What can hang from each mark:
limop: gufub pato
zorot: pato
gufub: dokom pibel zorot
miraf: gufub konud pato
konud: dokom limop miraf pibel zorot
dokom: gufub pato

Every row comes from one small tree of marks. The marks that hang from a mark follow it in brackets, in alphabetical order. Every link used is in the known rows. Which tree was each row made from?
Known rows:
konud{miraf}: [ -1.8   0.2   2.3  24.7   0.4  -1.9   3.6   0.3  -8.0  12.6 -15.6   6.4
 -14.2   3.2   4.3  -2.1   5.6   6.4  18.8  16.8   7.1 -22.9  -3.4   4.7
   1.4]
miraf{konud{dokom{pato}}}: [-28.8  -1.3  34.9  -7.0  10.6  -7.1   6.8   9.4  16.1  22.1 -26.5  29.2
   9.5  24.5   6.4   1.4   9.1   1.1   2.8  -1.4  15.5 -32.4   2.6  -9.1
   0.8]
miraf{gufub{dokom pibel zorot} konud{limop} pato}: [ 47.2   9.1  22.4  23.4  58.5  -6.6   0.0 -26.0  40.7  -9.9 -24.6  22.6
  34.2  59.5  -9.6  16.1  16.8 -36.4 -47.0 -17.1  33.3   5.6  60.9 -10.3
  35.2]
gufub{zorot}: [ 14.6   6.5  -7.5   3.9  10.3  -0.9   0.2  -1.0   4.2  -7.6   0.9  -6.2
  20.6  -1.6   6.8  -8.7  -5.3  -8.3 -16.1 -28.1   1.5  11.3  12.1   4.6
   0.3]
miraf{pato}: [ 5.8 -3.5 -3.1  8.1  2.9 -5.2  1.2  9.2 15.1 -1.6 -1.2  4.3 -1.3  9.9
  3.8  4.6 17.2 -9.6 -1.4 16.7 17.9 -8.3  8.9 -3.4  0.6]
miraf{konud}: [ -7.6 -12.8  19.1  -1.7  15.2   7.3   0.3   3.2   6.4   2.8  -8.0   6.8
  -0.9   2.4   0.8   3.5  15.1  -7.1   1.7   6.7  14.5 -10.1   6.9  -4.9
   2.7]
miraf{gufub pato}: [ 12.0  -3.3  -3.0  23.0  12.7  -4.2   3.6   5.0  12.3 -11.0   1.5   5.5
   6.7  25.7  -4.8  16.0  23.2 -13.8   0.2  21.2  35.1  -9.3  15.7 -16.1
   6.7]
miraf{gufub{dokom pibel zorot{pato}} konud{limop}}: [ 33.7  -1.8  13.9  26.4  44.9   4.4   1.9 -36.9  43.2 -13.4 -31.9  23.9
  56.2  46.8 -14.9  16.2   7.6 -35.4 -50.5 -34.8  18.9  10.8  52.7   1.2
  33.0]
gufub{dokom zorot}: [ 28.2  13.4  -4.3  -6.1  24.4  -0.8  -1.5 -18.3   9.5  -3.3  -6.0   0.7
  27.6   7.7  -5.0 -13.3 -11.5 -16.0 -35.9 -50.0 -10.4  20.1  17.6   8.6
  -5.2]
konud{dokom limop miraf{gufub} zorot}: [  4.7  21.4  26.2  68.5  -5.4   0.0   2.5  -4.7  -4.8  33.8 -47.6  23.4
 -29.1  53.6  -6.1  22.7  -0.2   9.2  54.0  52.7  40.1 -56.9   7.7 -16.7
  19.2]
dokom{gufub}: [  6.8  14.3  21.3 -19.6  10.3 -10.9  -7.2   3.5 -15.3  -3.4  12.3   8.4
  24.7   7.3   5.7   8.5  -3.9  -4.6  -3.3   1.4  17.3  -1.8  -5.0  -7.2
  -3.1]
dokom{pato}: [-11.6   7.9   7.2 -11.5   0.1 -14.9   8.1  12.6   3.8   2.4  -4.4  10.0
  15.6   8.7   9.2  -6.7   0.8  -0.5  -4.5  -9.7  -2.1  -8.6  -1.8  -1.3
   6.6]
limop{gufub{zorot{pato}}}: [  9.0   6.9 -24.5  31.8 -13.9   3.6   4.6 -17.7  11.1  -5.1 -15.1  -4.7
  32.6  -5.1   2.3   7.5  10.8 -20.9 -33.0 -26.7  -8.0  23.9  10.8   6.8
  -9.8]
dokom{gufub{pibel} pato}: [ -2.4  24.8  26.5 -29.8  17.3 -32.9  -4.7  -1.9   0.1 -10.2   8.3  23.7
  52.7  22.6  17.8   5.7  -8.3  -9.7 -26.5 -21.6   9.7   0.7   4.8 -14.6
   9.9]
limop{gufub{zorot} pato}: [ 13.1  38.6 -24.5  20.8 -22.7  -4.6   2.8 -11.6  -8.9   4.2  -1.4  -4.4
  18.4   1.2   7.4   0.9   6.9 -19.0 -17.8 -45.0 -17.3  39.3  -0.2   8.1
 -20.5]
konud{miraf pibel zorot}: [  2.8  16.7  -3.6  55.7 -19.0   8.4  -9.0  -5.3 -12.4  14.1 -34.7  15.2
 -18.0  23.9   2.0  14.1  -3.3  11.0  41.1  52.4  18.9 -41.7 -17.2 -16.2
   6.0]
gufub{dokom pibel zorot{pato}}: [ 24.8   3.3 -17.1  10.2  20.7   0.9  -3.3 -37.5  35.6 -14.1 -12.8  10.5
  59.5  13.6  -2.7  -7.5  -9.4 -27.1 -59.6 -64.3 -14.3  27.5  27.5  15.4
  -1.8]
konud{dokom}: [-11.0   4.1   9.0   6.7  -5.2   2.1  -0.7  -8.3   6.4  15.1 -12.5  12.4
  -8.0  10.5  -3.5   3.1  -6.2   9.4   7.0   2.6   1.8 -16.4  -1.8  -3.6
  -9.7]
miraf{konud{dokom{gufub{pibel}} limop zorot} pato}: [ 16.1  19.5  57.3  19.6  21.1 -10.2  -9.5   0.3  23.1  19.7 -29.5  40.7
  12.0  64.1  11.3  33.8   9.1 -15.8  13.2  38.7  60.0 -43.5  24.8 -29.9
  20.9]
limop{gufub pato}: [  0.0  30.3 -15.5  17.9 -32.1  -3.7   3.4  -9.1 -12.5  12.2  -0.6   1.3
  -0.7   3.1  -1.4   9.3  12.5 -10.9  -0.2 -16.6 -20.5  25.9 -11.7   2.9
 -20.2]
miraf{gufub konud{dokom zorot}}: [ -4.8   0.0  29.2  31.5   8.8  11.9  -2.2  -1.1   3.2  12.6 -27.0  22.0
  -3.8  36.7  -6.0  20.0  10.2  -2.0  31.0  26.7  45.8 -35.0   8.3 -27.8
   2.8]
miraf{gufub konud{pibel zorot}}: [  4.5   4.5  10.8  42.5   6.1  16.2 -10.7  -5.8  -1.6  -5.8 -23.8  19.2
   0.9  42.0  -8.9  30.2  10.8  -4.0  26.1  47.2  44.8 -26.5   0.1 -34.6
  15.1]

Which tree is each row?
[  6.8  12.3  21.4  36.1  -1.6  12.9  -8.6  -1.6   9.1  11.7 -39.0  20.2
 -16.3  43.4  -5.9  27.2   1.3  -2.2  30.7  56.0  30.7 -35.3   5.7 -19.6
  27.2] -> miraf{konud{limop pibel zorot}}
[  8.9  -7.7  27.0  14.7  23.1  -0.5   5.7  13.9  28.5  11.6 -20.4  15.1
 -12.7  33.0   0.7  15.9  26.2 -14.9   4.4  37.4  35.0 -25.8  25.4  -5.0
  25.8] -> miraf{konud{limop} pato}
[ 11.3   4.2  12.3  14.4  27.0  15.5  -8.9 -32.4   7.5  -6.6 -21.8  24.9
  14.0  42.1 -26.3  24.6   8.4  -8.0 -13.2  13.1  19.8 -10.5  11.7 -20.4
   7.7] -> miraf{gufub{dokom} konud{pibel}}
[ 13.5  20.4   3.1 -15.5  25.7 -15.8   5.6  -6.5  14.0   0.5 -11.1  10.7
  42.5  17.1   3.6 -19.9  -8.8 -15.8 -40.2 -60.1 -12.3  11.4  16.4   8.8
   2.2] -> gufub{dokom{pato} zorot}
[-12.0  29.2  39.1   1.2  11.4 -30.4  -1.3 -10.6  -2.0  21.0 -19.6  41.4
  32.7  35.9  19.9   7.9  -8.8   5.2  -0.6  -2.0  18.3 -37.3  -2.3 -13.2
   3.8] -> konud{dokom{gufub{pibel} pato} miraf}
[ 28.8  24.8  13.1 -13.8  25.3 -17.3 -10.1 -14.6  -1.6 -18.7  13.2   8.1
  57.8  11.2  16.4   2.2 -14.6 -18.2 -37.0 -40.5  11.4  22.6  15.2  -9.2
   6.3] -> dokom{gufub{pibel zorot}}
[ 17.6   1.3 -16.5   6.6  15.7   6.2   1.4 -21.3  25.1  -6.1 -14.7   4.9
  47.5   7.0  -5.7  -8.3  -4.0 -24.1 -41.7 -50.5  -8.7  16.5  18.8  18.0
  -7.1] -> gufub{dokom zorot{pato}}
[  1.3  12.7   9.4   1.5   6.9  -0.5  -4.1  -9.3  11.4  -0.2  -9.1  19.1
  58.5  15.6   9.2   8.2  -7.5 -15.1 -21.2 -29.6  23.1  -8.0   6.8   1.4
 -14.0] -> konud{dokom{gufub{zorot{pato}}}}
[ 11.5  15.0  10.4  56.4 -10.3  21.2  -6.6 -34.6  20.6  21.5 -60.9  27.6
   2.9  48.4 -23.0  37.5  13.0 -15.8  -4.8  32.4   9.2 -18.7  11.7 -10.9
   9.9] -> miraf{konud{limop{gufub{dokom}} pibel zorot{pato}}}
[  1.2  30.0  32.4  59.3   1.2 -22.1   7.4 -11.1   7.6  27.1 -50.5  40.7
  -1.1  70.1   4.4  21.4  -3.6   8.7  33.0  33.2  33.2 -52.6  14.0 -22.1
  33.6] -> konud{dokom{pato} limop miraf{gufub{pibel}} zorot}
[ 20.3  38.0 -11.3  10.3 -14.6  -9.7  -3.9 -43.2   0.0   8.7  -7.3  13.8
  16.4  16.4  -9.4   8.1   1.5 -19.1 -37.4 -51.1 -38.3  44.5   3.3   3.8
 -21.9] -> limop{gufub{dokom pibel} pato}
[  7.1  15.4   9.9 -16.5  18.1 -22.1   0.6 -23.6  18.9   0.4  -8.3  21.9
  35.4  25.9   0.7  -7.5  -9.2  -8.1 -41.1 -44.1 -18.7   9.8  14.9   0.3
   6.4] -> gufub{dokom{pato} pibel}
[  4.1  29.7  28.7  14.6   8.7  -5.6  -0.9 -28.1  14.2  21.1 -45.5  33.7
   4.7  48.3 -16.9  26.5   8.6  -9.0 -21.6  12.6  -5.9 -15.5  13.8 -13.2
  19.5] -> miraf{konud{limop{gufub{dokom{pato}}} pibel}}
[ 19.3  32.0  41.1  46.9   6.1 -19.9  -8.9  -4.9   8.3  31.0 -37.4  39.3
  -0.1  61.3  14.4  25.9   1.7  -4.3  27.9  51.3  52.7 -53.8  15.4 -22.3
  18.8] -> konud{dokom{gufub{pibel}} limop miraf{pato} zorot}
[-16.1  27.7  16.8  17.7  -8.4  -8.8   1.3 -11.9  19.0  19.4 -37.4  35.5
  -1.2  53.3  -6.6  21.6 -15.5  15.0   8.1  28.8   3.8 -41.6   1.3 -13.3
  19.2] -> konud{dokom{pato} limop pibel}
[ 11.8   7.9   0.2  -5.9  13.5  -3.7  -3.1  -0.2   7.6 -16.7   4.2   7.5
  63.6   2.1  12.3   3.6  -0.5 -22.5 -27.5 -31.1  20.3   8.6   7.0   4.1
  -3.3] -> dokom{gufub{zorot{pato}}}
[ 19.9  10.4  -1.3  -4.2  17.2  -9.9  -6.5 -15.7  14.3 -24.7   4.3  11.5
  76.2  10.0  15.4   7.4  -8.0 -27.2 -46.1 -40.5  15.3  19.6  17.4   0.0
   2.3] -> dokom{gufub{pibel zorot{pato}}}
[ 16.3   7.2 -24.3  36.0  -9.9  -2.6  -1.2 -35.8  20.1 -14.5 -14.9   2.8
  47.2  -1.4   4.4  10.7   5.2 -22.6 -50.5 -38.6 -13.1  36.0  19.4   0.1
  -4.5] -> limop{gufub{pibel zorot{pato}}}
[ 22.1  23.5   3.1 -15.2  28.9 -22.0   0.2 -23.6  23.6  -8.1 -10.4  15.5
  55.3  24.6   6.9 -16.8 -13.4 -17.0 -57.4 -71.6 -18.6  23.9  25.3   5.2
   8.1] -> gufub{dokom{pato} pibel zorot}
[ 16.6  28.6  18.9 -26.0  26.8 -34.8  -4.7  -2.5   3.6 -16.9   7.4  18.3
  73.4  21.1  25.1  -1.6 -13.5 -17.1 -43.1 -47.9  11.8  13.5  15.5  -9.6
  13.5] -> dokom{gufub{pibel zorot} pato}
[ 20.6  60.1  -4.7  72.3 -33.7   1.6  -7.5 -30.7 -13.2  40.3 -54.1  25.3
 -24.2  52.9 -15.0  27.3  -1.5  -3.7  26.3  25.4 -10.2 -14.5  -9.8  -1.4
  -0.7] -> konud{limop{gufub{dokom} pato} miraf pibel zorot}
[-15.5  41.9  31.5  31.4 -12.6 -14.4 -11.1   1.8 -15.5  27.3 -39.0  45.3
  16.6  51.4  14.1  21.2 -12.9  14.2  39.3  41.7  38.6 -65.6 -25.9 -29.0
  -0.7] -> konud{dokom{gufub pato} miraf pibel zorot}
